What can hang from each mark:
z_700: z_42 z_44 z_223
z_827: z_42 z_223
z_473: z_44
z_44: z_473
z_111: z_223
z_223: z_473 z_700
z_42: z_473 z_700 z_827
z_516: z_473

Each row was made from one small tree. The marks that hang from a mark follow it in brackets, in the order of their numbers. Every link used is in the known rows. Write each row's tree.
In the rows, 128 means zero.
Known rows:
z_700(z_42(z_827) z_223): [119 123 103 126 129 135 186 164  77 170 120  62 113 154 117 186 134 139
 177 152 121]
z_42(z_473 z_700(z_44 z_223)): [145 139 116 119 127 147 167 162 105 156 139  69 139 132 137 234 106 102
 158 132  96]
z_42(z_473): [132 112 112 137 135 151 164 122 131 124 142 110 148 121 153 131 131 115
 145 123 114]
z_223(z_473 z_700(z_42(z_827) z_44)): [138 118  97 127 127 112 173 171  98 174 144  89 180 150  83 179 122 109
 170 172 136]
z_111(z_223(z_473)): [137 117 110 110 113 125 156 133 102 127 138  93 165 123 123 162 128 120
 174 135 136]
z_827(z_223(z_473 z_700)): [139 115  98  90 122 146 159 137 115 154 157  96 181 126 115 153 114 113
 144 153 126]
z_700(z_42 z_44(z_473) z_223): [181 122 109 138 113 143 144 190  61 167 119  79 118 117 120 220 108 128
 163 175 164]
z_473(z_44): [158 128 113 108 121 151 161 124 121 146 123 122 150 115 130  59 115 122
 134 133 134]
z_223(z_473(z_44) z_700(z_42)): [139 110  89 114 127 120 169 146 131 158 119 102 186 115 104  96 128 118
 152 171 154]
z_827(z_42(z_473 z_700(z_44)) z_223): [151 131 114  76 100 180 166 152 105 144 154  98 144 136 138 184  84  87
 134 135 132]
z_111(z_223(z_473(z_44))): [162 131 109  91 107 126 160 126 119 137 134  96 173 117 123  98 124 123
 168 133 133]
z_42(z_473 z_700(z_44 z_223) z_827): [139 152 113 118 128 150 187 158 109 178 152  63 136 169 137 228 107 104
 176 123  54]
z_700(z_42(z_473) z_44 z_223): [163 125 114 124 125 126 168 184  86 153 127  55 132 113 120 201 130 125
 160 157 158]
z_700(z_42(z_827) z_44(z_473) z_223): [176 134 107 136 114 145 161 188  64 185 131  75 115 151 120 214 109 129
 180 166 124]
z_700(z_44(z_473) z_223): [185 134 115 127 118 154 135 170  68 173 131  96 128 115 130 204  97 124
 154 159 130]
z_516(z_473): [133 120 119 126 129 141 160 135 141 118 144 117 149 111 159 155 114 113
 160 146 131]
z_223(z_700(z_44(z_473))): [162 118 110 140 122 144 129 160  87 167 147 130 165 113 116 188 105 110
 148 162 120]
z_223(z_700): [110 109 107 130 134 135 151 139 100 152 137 120 164 114 113 161 128 119
 146 148 117]
z_42(z_700 z_827): [104 129 109 132 127 162 182 131 107 156 141 107 131 181 130 188 109 102
 169 122  70]

Which tree is each row?
[166 134 110 106 127 128 158 165  82 168 129  74 154 115 105 185 105 118
 152 159 152] -> z_700(z_44 z_223(z_473))
[132 111 100 125 130 127 168 146 134 147 131 100 170 109 125 113 143 121
 152 152 127] -> z_223(z_700(z_42(z_473(z_44))))
[142 130 115 117 110 106 166 173  91 157 160  73 168 138 104 206 145 122
 193 142 103] -> z_111(z_223(z_700(z_42(z_473 z_827) z_44)))
[158 108 105 148 117 135 136 179  80 162 136 115 156 116 106 202 115 114
 157 177 151] -> z_223(z_700(z_42 z_44(z_473)))
[142 110 109 137 128 118 158 173 103 149 143  93 169 112 107 186 135 112
 153 160 144] -> z_223(z_700(z_42(z_473) z_44))
[108 137  97 115 132 150 191 140 107 176 132  72 137 179 127 213 105 110
 180 137  69] -> z_42(z_700(z_223(z_473)) z_827)
[155 141  95  76 119 150 181 129 133 183 161  96 181 157 118  84 113 117
 155 140  83] -> z_42(z_827(z_223(z_473(z_44) z_700)))
[137 131 106 105 111 113 176 149 121 155 148  79 170 134 122 135 152 130
 190 134  88] -> z_111(z_223(z_700(z_42(z_473(z_44) z_827))))
[139 142 106 104 127 156 178 133 140 156 126  77 142 128 157 147 113 113
 154 124  79] -> z_42(z_473(z_44) z_700(z_223))
[118 108 109 123 115 110 158 156 101 131 144  80 164 113 121 197 154 127
 182 143 121] -> z_111(z_223(z_700(z_42(z_473))))
[144 136 108 112 123 141 165 165  89 166 128  73 148 138 110 238  92 101
 159 152 127] -> z_42(z_700(z_44 z_223(z_473)))
[125 135 102  87 118 166 178 134 123 158 115  96 136 122 152 134  98 107
 141 137 108] -> z_827(z_42(z_473(z_44) z_700(z_223)))
[152 113 106 127 123 141 175 139 138 129 123  96 145 118 144  83 137 122
 149 138 148] -> z_700(z_42(z_473(z_44)))
[175 123 110 150 112 152 156 172  80 162 140 108 127 158 121 178 108 115
 171 158 134] -> z_700(z_42(z_827) z_44(z_473))
[160 135 113 129 116 162 144 170  77 172 129  93 125 137 133 252  84 106
 161 153 107] -> z_42(z_700(z_44(z_473) z_223))
[128 124  97 125 130 129 183 143 136 164 142  96 165 140 125 106 144 122
 165 144  92] -> z_223(z_700(z_42(z_473(z_44) z_827)))
[180 110 112 152 110 149 139 175  78 145 128 113 131 123 121 184 107 114
 155 166 174] -> z_700(z_42 z_44(z_473))
[168 143 101  78 114 162 186 122 133 167 158  94 161 163 129  66 108 117
 153 129  99] -> z_42(z_827(z_223(z_473(z_44))))
[123 122  93 122 131 128 191 159  93 168 119  57 132 157 116 178 130 132
 181 160 129] -> z_700(z_42(z_827) z_223(z_473))
[134 142 118 127 119 156 174 153  93 168 149 102 139 177 112 204  98  95
 166 128  85] -> z_42(z_700(z_44) z_827)
[140 116  98 107 117 150 188 149 108 150 145  77 143 167 118 143 124 119
 168 148 137] -> z_700(z_42(z_827(z_223(z_473))))
[156 134 100  94 128 138 170 135 116 166 114  82 155 114 128 101 113 129
 148 150 133] -> z_700(z_223(z_473(z_44)))
[129 131 106  97 122 155 172 138 101 174 166  98 156 158 118 148 121 121
 158 135  78] -> z_42(z_827(z_223(z_700)))
[123 120 106  82 107 187 172 132 118 135 147 102 138 138 155 168  94  93
 136 129 118] -> z_827(z_42(z_473 z_700) z_223)
[160 118 112  95 110 138 154 180  79 160 153  84 160 120  93 186 118 115
 146 164 161] -> z_827(z_223(z_700(z_42 z_44)))
